Known rows, with every way that one mark hangs from another:
z487{z935{z880 z989}}: [-13.2  -7.3   8.2 -16.1  12.5   8.5   3.0   4.5   5.8  27.7   1.2 -25.2
  -5.6  -3.2 -19.4   2.0  -2.9  -1.3]
z935{z192 z487 z880 z989}: [-21.3  -4.4  12.2 -13.0   1.4  -8.7 -14.9   6.4  28.1   6.5   6.3   8.9
 -16.0   0.7  -6.8   6.9  -0.9  12.8]
z718{z192}: [ -1.4  -1.5  -5.4   3.0  12.4   2.3   8.2   9.8   7.8  12.5   5.8  20.5
 -19.7   4.5  -6.8  -5.7  11.7   5.4]
z538{z192{z718 z935}}: [ 13.4 -11.2 -16.5  11.8 -25.6   5.5  34.5  25.1 -17.0  11.9  17.8  -1.8
 -19.5 -12.5   4.1  -4.9 -15.1  -9.7]
z538{z192}: [ -3.3   0.1 -19.9   6.0 -13.5   7.6  31.8  36.9  -2.1  18.0   6.8  11.5
  -4.2   4.5 -17.4  -3.3  -8.9   3.3]
z487{z935{z192{z718} z880 z989}}: [-17.3 -12.5  11.2  -8.8  15.5  -0.2  -3.9  -7.2  -1.8  12.8   5.6 -23.7
 -20.2  -5.1  -3.7   7.6  -5.4  -6.7]
z538{z192{z718 z935{z487 z989}}}: [ 11.7 -15.3  -4.9   2.4 -27.1   3.7  15.1  17.0  -3.1  15.1  26.5  -4.8
 -21.0 -13.1   4.9  -0.4 -11.9  -1.7]
z136{z880}: [  9.1 -10.2   1.7  -1.5  -9.7  -5.2  -6.0  12.5  11.7  26.6  -9.3   3.5
 -12.7  -2.3 -21.2   0.3 -11.9   1.7]
z935{z192 z989}: [-13.3  -3.7   0.5  -7.5   0.9   1.4 -18.1  16.2   8.1  13.9   4.3   3.8
 -14.9   1.6 -13.9  10.4  -3.5   5.1]
z989{z935{z192{z538}}}: [-20.1  20.8  -3.1   4.1  -4.3   2.8   9.7  21.5  -0.3   7.1  -4.1  39.3
  -4.0   1.5 -11.4   5.5   2.3   5.1]
z538{z192{z935{z487 z880 z989}}}: [-11.0 -12.8   0.4  -8.6 -22.5   4.8  13.0  18.4  14.1  10.2  14.7  -6.9
 -13.3  -5.0 -10.5  -3.9 -14.6   5.2]
z718{z192{z935{z487 z880 z989}}}: [ -8.9 -14.8  16.4 -11.8   3.0  -0.2 -10.1 -10.2  24.2   4.3  15.5   1.5
 -28.8  -3.9  -0.5  -5.8   6.8   6.8]
z487{z935}: [  4.8   7.1   3.6  -3.5  13.9  -1.4  32.4  10.9  -9.9  30.9   5.5   3.0
 -10.2  -4.8  -6.4  -2.9  16.4  -3.9]
z989{z935{z192 z487}}: [  2.1  17.7   6.2   2.9  -4.8  -7.5   0.8  30.1  17.1   3.1  12.2  56.1
 -14.7  -7.8  -2.1   8.3  24.7  11.3]
z989{z935{z192{z718} z487 z880}}: [  1.9   5.1   5.3   4.2  -7.0  -7.4  -1.4  22.1  20.3  -6.1  14.2  38.0
 -18.2 -14.1   5.3   9.1   8.4   6.1]
z989{z935}: [ 12.3  11.6  -8.8   2.7 -10.8  10.9  -0.4  40.0   8.4  16.3   8.0  33.5
  -0.8 -12.0 -17.7   7.0   8.3   4.0]
z538{z192{z935{z989}}}: [ -2.9 -11.6 -11.0  -2.5 -24.5  14.4   7.8  28.2  -5.9  18.1  12.4 -10.2
 -10.0  -3.7 -17.8   0.0 -17.1  -2.5]
z718{z192{z935}}: [  4.6  -5.0   2.7   3.3   4.8   2.1   9.7   1.5  -0.2   7.8  10.9  16.3
 -29.1  -3.3   2.7  -9.4  13.0  -2.6]
z487{z935{z192{z718} z989}}: [ -4.4  -7.4  10.0  -3.5  12.9  -0.1  -2.1  -2.1 -12.9  19.9  10.2 -15.1
 -21.4  -5.9   1.8   8.9   2.9  -8.1]

Rows:
[-45.9   3.3  13.4 -13.6  19.6   1.3  11.3 -16.1  -1.6  18.9  -9.5 -17.6
  -9.6   9.7 -13.3   0.5  -9.7  -0.4]
z487{z935{z192{z538} z880 z989}}
[ -0.5  10.4   8.1  -0.7  -7.9 -12.3  39.8  -3.5  -2.0  21.6   7.7  20.4
 -16.6  -8.1  11.7 -11.3   5.9   2.1]
z192{z538 z935{z487}}
[-22.0  -0.3   9.2  -3.5  16.1  -2.4  15.1 -18.8 -20.4  23.6   3.0 -16.1
 -16.2   1.4   2.1   3.3  -6.6  -7.9]
z487{z935{z192{z538 z718} z989}}
[-27.0  19.3   8.1  -0.9  -0.9  -6.9  15.5  10.8  20.4  -0.9  -1.3  43.2
  -6.2   0.9  -4.6   0.8   5.9  12.1]
z989{z935{z192{z538} z487 z880}}
[ -5.2  -7.5   6.0 -14.4  -3.7  -2.3  -4.3  12.6  27.2  19.2   8.5  -1.9
  -8.0  -5.1 -11.9   3.0  -2.4  12.4]
z935{z487 z880 z989}
[  6.5  -1.7  -3.9   7.6 -12.0  -3.0  33.9  -3.8 -18.9  21.6   7.9  -2.2
 -17.7 -13.9  12.5  -8.4 -12.5 -10.0]
z192{z538 z718 z935}
[  5.3 -22.1   0.9  -6.9 -15.1   7.3 -11.0   5.3   3.6  14.4  13.3 -27.9
 -18.0 -19.7  -2.7   3.1 -21.1  -7.0]
z192{z718 z935{z880 z989}}
[-26.4  16.3  10.2  -1.2  21.5  -7.6  40.7 -10.1 -16.8  20.6  -6.2   8.4
 -14.2   8.0   0.2  -5.2   8.8  -3.2]
z487{z935{z192{z538}}}
[-21.6   5.1  12.8  -6.9  21.5  -5.0  19.2   1.5   2.0  11.0  -2.2   2.3
 -17.8   2.4  -6.0  -0.5   8.6  -2.4]
z487{z935{z192 z880}}
[  0.4 -10.3  -2.8  -1.0 -14.7   4.5   8.1  -6.0 -15.3  25.1  10.3 -20.8
 -14.7 -13.7   3.3  -0.8 -20.9  -8.5]
z192{z538 z718 z935{z989}}
[ -0.2  -2.8   7.0   1.6 -10.2 -13.2  38.4 -13.0   0.4  12.7  11.3   3.6
 -20.2 -15.0  19.1 -10.6  -9.5  -2.3]
z192{z538 z718 z935{z487 z880}}
[-9.8 14.0 -7.5 11.6 -7.4  0.3 10.1 16.2 -7.3  4.8  3.6 31.0 -9.6 -5.5
  0.8  7.2 -3.1 -1.1]
z989{z935{z192{z538 z718}}}
[-17.5   9.4   6.7   5.2  17.4 -10.4  40.2 -15.6 -23.7  20.3   0.3   1.2
 -19.6   2.0  11.0  -3.4   2.8  -9.4]
z487{z935{z192{z538 z718}}}
[-20.3   1.8  13.2  -2.3   7.6  -8.1  31.5 -21.3  12.5   4.8   4.0  16.3
 -26.6   2.7  10.4 -18.3   5.6   5.8]
z718{z192{z538 z935{z487 z880}}}
[ 10.8 -19.0   9.6  -7.9 -15.0  -4.2  -2.6  -1.0  12.9  13.5  20.9 -14.6
 -23.0 -20.3   8.6   0.9  -9.7  -1.2]
z192{z718 z935{z487 z880 z989}}
[-17.7  -3.2  12.1 -13.3  -9.2  -3.6  14.1 -10.2  12.7  18.3   4.7  -7.1
 -11.6  -6.6  -0.9  -5.4 -12.2   5.0]
z192{z538 z935{z487 z880 z989}}
[ -0.3 -11.4  14.1 -14.4 -11.8  -2.3  -3.5   5.0  19.7  15.1  13.8  -4.7
 -17.2 -14.7  -2.5  -1.1  -2.3   4.2]
z192{z935{z487 z880 z989}}
[ 13.2   9.1   2.9   9.1  -9.4  -9.5   1.5  26.3  10.0   0.6  19.4  47.7
 -19.4 -15.4  10.2  10.0  17.3   4.9]
z989{z935{z192{z718} z487}}
[-19.1  -5.7  -2.9   0.3  -2.1  -1.5  -2.4  -3.5  -7.3  15.0   1.7  -5.7
 -14.6   1.4  -1.2   6.8 -18.1  -0.5]
z935{z192{z538 z718} z989}
[-15.3   0.2  11.9 -10.2  17.8   0.7  -2.4   3.5  -4.5  21.1   3.6  -5.1
 -16.5   1.3 -10.8   7.0   9.0  -2.2]
z487{z935{z192 z989}}
[ -5.1  -6.5  -2.5   1.7 -10.3  -1.7  31.2  -8.4  -6.8  14.3   3.1 -11.6
 -15.4 -12.9   9.0  -8.7 -22.2  -8.9]
z192{z538 z718 z935{z880}}
[-27.7  -4.1  14.7 -15.3  19.1   2.6  -6.7  -0.7   6.5  15.2  -0.8 -15.7
 -14.2   1.8 -14.3   6.3  -0.1  -0.3]
z487{z935{z192 z880 z989}}
[-38.4   2.7  10.6 -12.1   4.2  -8.2   3.6  -8.8  20.6   9.8  -2.0   5.5
 -11.0   7.7  -6.2   0.8  -8.5  12.8]
z935{z192{z538} z487 z880 z989}
[  2.1 -15.4 -13.8   7.5 -23.4   7.5  31.3  21.1  -6.1   5.6  12.6 -11.8
 -16.6 -11.3  -1.0  -5.8 -24.7  -8.2]
z538{z192{z718 z935{z880}}}
